What can hang from each mark:
valom: forav tezami
safip: forav tezami
tezami: luro manep safip
zoma: luro sako
manep: lala tezami
luro: tezami zoma
sako: zoma
mumit: forav
forav: mumit safip valom

Each row was made from one small tree. Brackets hold a mark, then the marks that hang from it, in alphabetical order. Every link used is in the known rows. Write each row's tree.
(in the rows, 128 means zero)
Known rows:
{tezami {luro zoma} manep {safip {forav valom}}}: [110 131 118 131 132 120  85 119 124 157 125 194 142 121 137 200  43 160
 132 120 143 150 164 120]
{luro tezami zoma}: [108 158 124 135 123 126 131 131 113 140 140 188 126 135 145 130 114 110
 121 126 109 122  85 125]
{safip forav {tezami {luro zoma}}}: [127 133 122 138 126 132  92 101 124 115 144 174 116 114 143 179  97 129
 136 110 128 114 125 122]
{sako {zoma {luro {tezami manep}}}}: [107 151 140 143 131 125 143 138 116 147 129 117 128 129 137 175 122 130
 104 123 109 140 131 133]
{sako {zoma {luro {tezami {manep lala} safip}}}}: [108 151 145 138 131 124 155 132 121 152 111  94 134 130 139 197  94 160
 108 132 113 139 163 131]
{valom forav tezami}: [123 104 168 130 124 117 133 132 126 149 127 144 129 118 122 147 117 144
 120 119 136 131 184 133]
{mumit forav}: [124 127 132 129 121 131 114 142 123 156 132 145 119 130 154 109 104 132
 124 127 133 126 135 134]
{safip forav {tezami {luro {zoma sako}}}}: [130 137 136 139 128 130  88  98 125 112 148 154 114 118 153 154  98 124
 129 103 125 115 127 121]
{forav valom}: [115 119 134 134 128 126 130 139 118 148 130 158 138 133 128 138 130 125
 124 122 137 137 123 131]
{safip {forav mumit valom} {tezami luro}}: [112  96 125 152 121 135 106 129 116 126 143 190 112 109 139 175  68 145
 142 100 146 125 134 129]
{zoma {luro {tezami {manep lala} {safip forav}}} sako}: [ 93 150 134 141 130 118 153 125 126 141 113 111 129 123 146 186  65 169
 119 114 122 135 150 128]
{zoma {luro {tezami {safip {forav valom}}}} sako}: [100 146 145 142 128 116 124 136 119 185 136 123 128 119 146 147  76 117
 123 105 119 139 132 128]
{forav mumit valom}: [108 101 134 146 121 129 131 151 113 140 138 165 127 134 137 118  94 135
 126 123 140 138 118 130]
{luro {tezami {manep lala}} {zoma sako}}: [ 93 159 135 142 129 123 158 124 114 104 120 174 133 147 157 149 106 156
 106 122 116 123 108 126]
{forav mumit {safip {tezami luro}}}: [140 114 144 140 123 143 130 136 116 127 148 195 101 123 145 115  65 139
 132 114 138 120 148 130]
{manep lala {tezami luro safip}}: [138 123 143 121 128 129 115 111 139  99 105 115 136 131 125 232  55 158
 142 136 133 137 209 120]
{valom {forav mumit safip} {tezami {luro zoma} manep}}: [116 107 169 140 120 122 126 139 113 145 142 241 118 131 143 142  41 168
 111 117 144 140 196 126]
{zoma luro sako}: [126 145 155 138 131 119 122 122 127 135 137  92 127 132 142 118 130 110
 110 122 111 134 129 127]
{mumit {forav {safip tezami} valom}}: [123 119 151 136 122 140 137 156 107 181 148 203 117 140 164 115  95 133
 119 110 151 121 140 145]
{sako {zoma {luro {tezami safip}}}}: [123 154 150 134 129 124 126 136 121 180 133  86 126 122 138 155 104 115
 114 128 104 140 148 129]
{luro tezami}: [111 140 122 133 126 128 145 140 119 140 127 162 123 120 131 134 114 121
 131 119 118 124 107 130]
{forav safip}: [133 134 132 122 126 135 143 137 124 149 138 159 120 139 135 101 113 128
 124 122 137 125 136 128]
{sako {zoma {luro {tezami manep {safip {forav valom}}}}}}: [ 95 142 134 143 130 123 130 141 116 184 129 119 133 123 140 201  86 143
 113 113 124 148 148 132]
{tezami luro {manep lala} safip}: [126 126 129 124 136 124 127 115 135 119  90 147 141 117 123 199  55 190
 135 135 139 141 201 123]
{valom {forav mumit safip}}: [122 115 144 137 111 129 150 150 119 157 141 158 101 133 146  60  78 150
 126 123 138 134 155 127]

Write each row's tree:
[131 106 169 130 125 117 110 123 128 150 122 171 126 106 119 153  98 138
 126 115 131 136 203 125] | {valom forav {tezami luro}}
[126 119 183 129 129 121  74 137 115 195 142 189 138 130 163 137  59 121
 113 114 138 138 186 129] | {mumit {forav {valom {tezami {luro {zoma sako}} safip}}}}
[101 153 144 146 133 118 149 136 118 132 128 140 127 126 143 151 105 129
 107 113 110 137 118 133] | {zoma {luro {tezami manep}} sako}
[ 94 152 143 147 132 120 168 129 119 115 113 136 130 132 145 168 107 152
 106 118 112 132 126 131] | {zoma {luro {tezami {manep lala}}} sako}
[ 82 134 111 146 122 124 127 148 109 162 139 206 131 129 152 177  30 161
 128 118 138 138 112 129] | {luro {tezami manep {safip {forav mumit valom}}} zoma}
[111 116 113 141 130 133 137 104 129  81 109 165 123 112 131 232  86 192
 136 109 146 117 160 129] | {safip forav {tezami luro {manep lala}}}
[114 140 124 135 131 125 127 106 124  90 105 193 139 136 137 189  94 172
 118 135 127 133 150 118] | {tezami {luro zoma} {manep lala}}
[ 97 149 124 145 130 121 154 141 117 134 122 170 130 121 131 186 104 137
 116 123 115 137 116 135] | {zoma {luro {tezami manep}}}
[132 138 152 142 137 127 109 110 119  97 136 175 127 125 147 167 101 139
 116 116 124 125 140 130] | {safip {tezami {luro {zoma sako}} manep}}
[126 145 147 127 136 120 111 104 130 118 106 146 142 133 147 167  56 174
 120 134 128 140 188 116] | {tezami {luro {zoma sako}} {manep lala} safip}
[ 90 148 124 146 129 122 172 133 118 116 107 163 132 128 132 202 104 161
 114 127 117 131 123 133] | {zoma {luro {tezami {manep lala}}}}
[108 113 158 138 129 124  95 142 110 162 134 242 142 132 154 183  76 143
 108 117 145 139 163 135] | {mumit {forav {valom {tezami {luro zoma} manep}}}}
[116 119 151 133 136 122 126 109 124  95 112 204 146 131 128 228  92 171
 110 127 136 128 177 124] | {valom {tezami {luro zoma} {manep lala}}}
[114 142 128 128 133 121 103  97 134 119 110 140 135 129 149 183  44 185
 127 122 135 136 182 113] | {tezami {luro {zoma sako}} {manep lala} {safip forav}}
[138 142 152 130 128 127  83 110 129  93 143 145 128 143 145 175  93 103
 123 124 116 136 154 117] | {manep {tezami {luro {zoma sako}}}}
[117  85 164 138 128 124 119 152 116 165 139 163 139 125 128 164  59 147
 125 121 151 139 172 135] | {forav mumit {valom {tezami safip}}}
[134 111 155 142 114 133 137 139 117 147 142 186  96 118 146  89  64 149
 132 114 137 128 170 129] | {valom {forav mumit {safip {tezami luro}}}}
[105 126 110 135 119 129 128 144 123 163 133 143 114 112 138 142  42 146
 146 116 131 128 130 127] | {luro {tezami {safip {forav mumit}}}}
[ 99 107 120 158 124 131 106 126 109 109 146 226 121 121 150 201  55 164
 128 106 148 130 122 130] | {safip {forav mumit valom} {tezami {luro zoma} manep}}
[104  86 135 143 123 127 102 135 119 141 141 194 125 116 129 181  65 146
 133 101 151 134 155 124] | {safip {forav mumit {valom {tezami luro}}}}
[107  98 158 131 138 121 150 137 122 144 107 168 159 131 120 227  83 184
 117 123 158 139 194 138] | {forav {valom {tezami {manep lala} safip}}}
[117 102 143 150 127 140 142 152 106 135 143 240 117 128 143 153  56 160
 124 107 155 135 150 138] | {forav mumit {safip {tezami luro manep}} valom}
[123 110 125 131 119 133 108 114 139  95 115 117 122 127 133 234  21 175
 151 127 144 134 200 117] | {manep lala {tezami luro {safip {forav mumit}}}}
[110 100 135 133 129 125 101 124 124 150 132 187 136 114 122 199  96 136
 131 100 148 132 162 124] | {safip {forav {valom {tezami luro}}}}
[128 140 153 132 126 128 110 100 131  70 124 135 133 151 146 199  94 136
 121 130 120 130 164 114] | {manep lala {tezami {luro {zoma sako}}}}
[115 106 160 131 129 132 120 156 110 182 134 252 131 133 149 161  63 152
 112 106 159 139 188 138] | {mumit {forav safip {valom {tezami luro manep}}}}
[ 95 119 115 139 119 128 130 152 116 177 134 167 121 115 139 149  44 144
 143 111 137 134 126 129] | {luro {tezami {safip {forav mumit valom}}}}
[102 159 142 134 131 121 148 126 119 131 117 151 138 141 155 155  70 164
 114 128 120 129 137 126] | {luro {tezami {manep lala} safip} {zoma sako}}
[ 98 102 114 139 126 126 124 146 123 152 128 150 133 123 135 177  35 185
 136 119 160 147 159 133] | {tezami manep {safip {forav mumit valom}}}
[127 110 172 126 122 124 148 139 122 170 136 171 121 129 128 122 104 145
 117 114 144 129 191 133] | {valom {forav safip} tezami}
[129 124 127 131 120 130  70 117 132 117 146 141 120 130 143 208  17 135
 145 128 134 140 172 116] | {manep {tezami {luro zoma} {safip {forav mumit}}}}
